Known rows, with every way that one mark hangs from another
{dodet {vurag {sulesus {kadat dideb}}}}: [ 0.10  0.07  0.05  0.10  0.24  0.17 -0.15 -0.08 -0.06  0.04  0.28  0.07
  0.06 -0.06 -0.41 -0.20 -0.11  0.26  0.10  0.09  0.04  0.18  0.14]
{dideb {kadat {sulesus vurag}}}: [ 0.13 -0.03 -0.01  0.01  0.20  0.27  0.05  0.20 -0.15 -0.23  0.07 -0.06
 -0.16  0.06 -0.29 -0.20  0.40 -0.05 -0.12 -0.04  0.04 -0.07  0.14]
{bizu pini}: [ 0.12 -0.26 -0.05 -0.06 -0.03  0.18 -0.24 -0.08 -0.01  0.05 -0.03  0.20
  0.01 -0.08 -0.08 -0.23  0.24  0.27 -0.14 -0.02 -0.20 -0.07 -0.01]
{kifen {paze selu} {suges {pini bizu}}}: [-0.03 -0.24  0.27 -0.20 -0.30 -0.24 -0.26  0.06 -0.12 -0.12 -0.07  0.05
  0.02 -0.19  0.05 -0.32  0.43  0.08  0.18 -0.17  0.20 -0.21 -0.39]
{dodet {vurag {sulesus {kadat dideb tiro zuduz}}}}: [-0.05  0.12 -0.03  0.13  0.29  0.16  0.11 -0.06  0.13  0.20  0.11  0.02
  0.06  0.11  0.01  0.16 -0.52  0.16  0.02 -0.01  0.10 -0.07  0.10]
{sulesus {kadat dideb tiro} vurag}: [-0.01  0.16 -0.15 -0.04  0.09 -0.04 -0.05  0.05 -0.07 -0.13  0.08 -0.02
 -0.15  0.02 -0.25  0.12 -0.16  0.15 -0.07  0.08 -0.03 -0.19 -0.01]
{suges pini}: [ 0.18 -0.22 -0.01 -0.16 -0.01  0.05 -0.30 -0.01 -0.09  0.18  0.09  0.22
 -0.12 -0.18 -0.22 -0.10  0.47  0.12  0.06 -0.01 -0.18 -0.09 -0.07]
{zuduz {kadat dideb sulesus {tiro bizu}}}: [ 0.01  0.06  0.07  0.08 -0.13 -0.37  0.03 -0.15  0.16 -0.32 -0.09 -0.04
  0.03  0.14  0.60  0.37  0.06  0.14  0.12  0.09 -0.16  0.51 -0.09]
{kifen {paze selu}}: [-0.04 -0.20  0.15 -0.10 -0.14  0.01 -0.12 -0.09 -0.12  0.00  0.02  0.08
  0.05 -0.08  0.13 -0.38  0.43  0.07 -0.24 -0.19  0.17 -0.12 -0.20]
{kadat dideb {sulesus vurag} {tiro bizu} zuduz}: [-0.02  0.18 -0.07 -0.07  0.14  0.01  0.20  0.03  0.09 -0.29 -0.25 -0.15
 -0.11  0.22  0.18  0.58 -0.15  0.27 -0.16  0.08  0.01  0.10 -0.08]
{dodet {vurag {sulesus {kadat tiro}}}}: [ 0.03  0.11  0.05  0.12  0.12  0.47 -0.06 -0.01  0.00  0.25  0.10 -0.13
  0.00  0.02 -0.18 -0.22 -0.47 -0.12 -0.27 -0.09  0.06 -0.24  0.06]
{vurag {sulesus {kadat tiro}}}: [-0.01  0.12  0.11  0.05 -0.09  0.13  0.01 -0.19 -0.06  0.37  0.09 -0.05
  0.10 -0.09 -0.37 -0.17 -0.31 -0.39 -0.18 -0.07 -0.09 -0.04  0.02]
{kadat dideb {sulesus vurag} tiro}: [ 0.07  0.17 -0.11 -0.06  0.33  0.21  0.10 -0.09 -0.06 -0.17 -0.07 -0.02
 -0.33  0.15 -0.23  0.32  0.19  0.32 -0.53 -0.08 -0.14  0.00 -0.06]
{paze selu}: [ 0.00 -0.15  0.05 -0.01 -0.05 -0.05 -0.11 -0.24  0.02 -0.16  0.13  0.18
  0.05  0.01 -0.05 -0.15  0.18  0.05 -0.11 -0.06  0.00 -0.03 -0.08]
{vurag {sulesus {kadat dideb {tiro bizu}}}}: [ 0.00  0.14  0.20  0.03 -0.18 -0.17 -0.01 -0.27  0.01  0.02  0.06 -0.09
  0.24 -0.02 -0.06  0.10 -0.36 -0.18  0.17  0.12 -0.09  0.34 -0.10]
{kadat tiro}: [ 0.01 -0.07 -0.09 -0.08 -0.04  0.20 -0.03 -0.19  0.04  0.06 -0.09  0.01
 -0.10 -0.01  0.27 -0.05  0.12  0.05 -0.29 -0.08 -0.12 -0.09 -0.11]
{vurag {sulesus kadat}}: [ 0.04  0.06  0.13  0.03 -0.11  0.05 -0.09 -0.12 -0.14  0.30  0.18  0.03
  0.17 -0.21 -0.62 -0.34 -0.07 -0.29  0.06  0.05 -0.05  0.18  0.12]
{suges {pini bizu}}: [ 0.13 -0.09  0.01 -0.25 -0.04  0.00 -0.33 -0.11 -0.02  0.02 -0.05  0.15
 -0.14 -0.20 -0.01 -0.02  0.47  0.44  0.48  0.11 -0.13 -0.23 -0.17]
{dideb {kadat sulesus tiro zuduz}}: [-0.06 -0.12 -0.04  0.10  0.15  0.07  0.30 -0.02  0.12  0.12 -0.13  0.00
 -0.04  0.18  0.47  0.10  0.07 -0.24 -0.02 -0.17 -0.04 -0.08  0.04]
{dideb {kadat {sulesus vurag} zuduz}}: [ 0.03 -0.03 -0.07  0.02  0.25  0.18  0.19  0.28 -0.04 -0.13  0.00 -0.03
 -0.09  0.10 -0.14 -0.01  0.23 -0.08  0.04 -0.02  0.14 -0.14  0.21]
{kadat dideb sulesus tiro zuduz}: [-0.05  0.02 -0.11  0.01  0.26 -0.06  0.26 -0.25  0.13  0.11 -0.18  0.12
 -0.14  0.15  0.28  0.44  0.13  0.24 -0.20 -0.08 -0.19  0.22 -0.07]
{zuduz {kadat dideb sulesus}}: [ 0.07 -0.01  0.00  0.08  0.09 -0.34 -0.04 -0.15  0.05 -0.16  0.12  0.18
 -0.05 -0.02  0.08  0.12  0.50  0.30  0.14  0.08 -0.18  0.56  0.11]
{dideb kadat}: [ 0.07 -0.25  0.00 -0.02 -0.05  0.02 -0.07 -0.03 -0.02 -0.12  0.12  0.08
  0.06 -0.08  0.23 -0.37  0.43 -0.07  0.28  0.01  0.01  0.06  0.06]
{vurag {sulesus {kadat zuduz}}}: [-0.05  0.05  0.07  0.05 -0.07 -0.04  0.06 -0.05 -0.03  0.39  0.11  0.05
  0.25 -0.17 -0.47 -0.14 -0.23 -0.31  0.22  0.08  0.04  0.11  0.20]

Rows
[ 0.04  0.11 -0.13 -0.07  0.05 -0.13 -0.15  0.11 -0.14 -0.20  0.17  0.06
 -0.08 -0.10 -0.52 -0.05  0.11  0.25  0.16  0.19  0.01  0.02  0.09] => {sulesus {kadat dideb} vurag}
[-0.03  0.05  0.00  0.03  0.03  0.16  0.25  0.27  0.07 -0.28 -0.20 -0.25
 -0.01  0.25  0.37  0.25 -0.21 -0.22  0.01  0.00  0.16 -0.18  0.02] => {dideb {kadat {sulesus vurag} {tiro bizu} zuduz}}
[ 0.00 -0.10  0.00  0.04 -0.23 -0.24 -0.19 -0.08  0.07 -0.10 -0.09  0.08
  0.17  0.06  0.26  0.11 -0.33  0.14  0.22  0.11 -0.22  0.02 -0.18] => {sulesus {kadat dideb {tiro {bizu pini}}}}
[ 0.03 -0.24  0.16 -0.29 -0.30 -0.10 -0.29  0.16 -0.18  0.03 -0.19 -0.04
 -0.05 -0.35  0.13 -0.39  0.63  0.17  0.27 -0.06  0.11 -0.04 -0.32] => {kifen paze {suges {pini bizu}}}
[-0.11  0.13  0.15  0.05 -0.28 -0.08  0.11 -0.06  0.08  0.24 -0.09 -0.17
  0.33 -0.02  0.07  0.10 -0.65 -0.46  0.19  0.10  0.07  0.06  0.00] => {vurag {sulesus {kadat {tiro bizu} zuduz}}}
[-0.06  0.09 -0.18 -0.05 -0.02  0.00 -0.01  0.32 -0.08  0.04  0.03 -0.03
  0.02 -0.10 -0.38 -0.07 -0.18 -0.05  0.16  0.16  0.17 -0.24  0.20] => {sulesus {kadat zuduz} vurag}
[-0.11  0.17 -0.21 -0.03  0.12 -0.14  0.10  0.13  0.03 -0.03  0.01  0.01
 -0.07  0.06 -0.10  0.31 -0.32  0.15  0.08  0.09  0.06 -0.23  0.06] => {sulesus {kadat dideb tiro zuduz} vurag}
[-0.02  0.04 -0.10  0.04  0.27  0.25  0.29  0.22  0.03 -0.06 -0.10 -0.11
 -0.17  0.23  0.09  0.18 -0.05 -0.15 -0.19 -0.14  0.10 -0.32  0.11] => {dideb {kadat {sulesus vurag} tiro zuduz}}
[ 0.06  0.08  0.13  0.03  0.02 -0.16 -0.08 -0.26 -0.12  0.17  0.27  0.15
  0.15 -0.17 -0.60 -0.15  0.06 -0.02  0.21  0.11 -0.11  0.38  0.09] => {vurag {sulesus {kadat dideb}}}
[ 0.00 -0.18  0.00  0.08  0.13  0.00  0.20  0.04  0.04  0.06 -0.03  0.08
  0.03  0.05  0.21 -0.06  0.33 -0.15  0.20 -0.05  0.01  0.14  0.14] => {dideb {kadat sulesus zuduz}}
[ 0.00  0.05  0.01  0.12  0.14  0.27 -0.01  0.14  0.03  0.25  0.12 -0.03
  0.15 -0.06 -0.28 -0.20 -0.37 -0.01  0.10  0.06  0.21 -0.08  0.24] => {dodet {vurag {sulesus {kadat zuduz}}}}
[-0.09 -0.28  0.21 -0.04 -0.32 -0.15 -0.06  0.04 -0.13 -0.15 -0.03  0.00
  0.14 -0.13  0.07 -0.53  0.32 -0.20 -0.32 -0.25  0.25  0.14 -0.22] => {kifen {paze selu} suges}
[ 0.03 -0.12  0.03  0.09  0.11  0.17  0.16 -0.10  0.01  0.02 -0.08 -0.02
 -0.12  0.13  0.30 -0.08  0.25 -0.22 -0.19 -0.18 -0.13 -0.01 -0.04] => {dideb {kadat sulesus tiro}}
[-0.15  0.02 -0.06  0.01 -0.22 -0.41  0.06 -0.05  0.16 -0.06 -0.12 -0.01
  0.21  0.03  0.51  0.31 -0.39 -0.01  0.45  0.20 -0.01  0.18 -0.11] => {sulesus {kadat dideb {tiro bizu} zuduz}}
[ 0.00  0.07 -0.01  0.10  0.28  0.07  0.00  0.01  0.07  0.14  0.21  0.09
  0.13 -0.01 -0.25 -0.01 -0.27  0.26  0.25  0.11  0.14  0.13  0.21] => {dodet {vurag {sulesus {kadat dideb zuduz}}}}
[ 0.10  0.12 -0.05  0.03  0.05  0.05 -0.07  0.22 -0.07 -0.21  0.07 -0.06
 -0.16 -0.01 -0.26  0.00  0.26  0.12 -0.18  0.05  0.01  0.09  0.21] => {zuduz {kadat {sulesus vurag}}}
[-0.02  0.15 -0.13 -0.04 -0.06  0.18 -0.07  0.18 -0.11  0.01  0.00 -0.13
 -0.13 -0.03 -0.26 -0.08 -0.27 -0.13 -0.23  0.01  0.03 -0.40  0.01] => {sulesus {kadat tiro} vurag}
[ 0.00 -0.18  0.08 -0.02 -0.25  0.00 -0.01 -0.04  0.10 -0.28 -0.08 -0.14
  0.13  0.08  0.75 -0.12  0.00 -0.20  0.24  0.02  0.04  0.00 -0.14] => {dideb {kadat {tiro bizu}}}
[ 0.05  0.20 -0.09  0.04  0.22 -0.08  0.05  0.03  0.03 -0.26  0.06 -0.01
 -0.24  0.16 -0.01  0.35  0.12  0.29 -0.27 -0.01 -0.09  0.11  0.08] => {zuduz {kadat dideb {sulesus vurag} tiro}}
[-0.11  0.12  0.05  0.07 -0.05  0.05  0.15 -0.10  0.04  0.47  0.01 -0.02
  0.18 -0.05 -0.19  0.02 -0.50 -0.40  0.00 -0.04  0.00 -0.08  0.09] => {vurag {sulesus {kadat tiro zuduz}}}
[-0.02 -0.03  0.04  0.00 -0.39 -0.22 -0.11 -0.03  0.18 -0.25 -0.07 -0.14
  0.15  0.01  0.77  0.06 -0.13 -0.06  0.20  0.12  0.01  0.17 -0.07] => {zuduz {kadat {tiro bizu}}}
[ 0.02 -0.37  0.25 -0.11 -0.28 -0.20 -0.22  0.17 -0.18  0.03  0.06  0.13
  0.05 -0.17 -0.18 -0.40  0.44 -0.23 -0.22 -0.29  0.15 -0.07 -0.30] => {kifen {paze selu} {suges pini}}
[ 0.04  0.01 -0.04  0.00  0.22  0.02  0.11 -0.33  0.03  0.01 -0.12  0.10
 -0.22  0.11  0.13  0.25  0.30  0.25 -0.35 -0.10 -0.28  0.27 -0.13] => {kadat dideb sulesus tiro}
[ 0.04  0.20  0.03  0.03 -0.14  0.03 -0.01  0.20  0.05 -0.37 -0.13 -0.28
 -0.07  0.14  0.25  0.23 -0.17 -0.04 -0.21  0.07  0.04  0.03  0.01] => {zuduz {kadat {sulesus vurag} {tiro bizu}}}
[-0.15 -0.01 -0.14  0.03 -0.13 -0.10  0.10  0.03  0.09  0.30 -0.10  0.02
  0.07 -0.03  0.23  0.05 -0.32 -0.21  0.11  0.00  0.00 -0.19  0.01] => {sulesus {kadat tiro zuduz}}
[-0.14  0.02 -0.15  0.03  0.01 -0.31  0.11 -0.10  0.12  0.17 -0.02  0.13
  0.05  0.01  0.24  0.25 -0.21  0.06  0.25  0.07 -0.07  0.04 -0.01] => {sulesus {kadat dideb tiro zuduz}}
[ 0.04  0.18 -0.07  0.05  0.08  0.13  0.04  0.15  0.00 -0.15 -0.04 -0.13
 -0.23  0.12 -0.01  0.15 -0.01  0.03 -0.41 -0.06 -0.03 -0.10  0.10] => {zuduz {kadat {sulesus vurag} tiro}}
[-0.12  0.15 -0.21 -0.03 -0.02  0.08  0.08  0.27  0.00  0.11 -0.06 -0.11
 -0.06  0.01 -0.12  0.11 -0.44 -0.12 -0.07  0.04  0.13 -0.45  0.09] => {sulesus {kadat tiro zuduz} vurag}
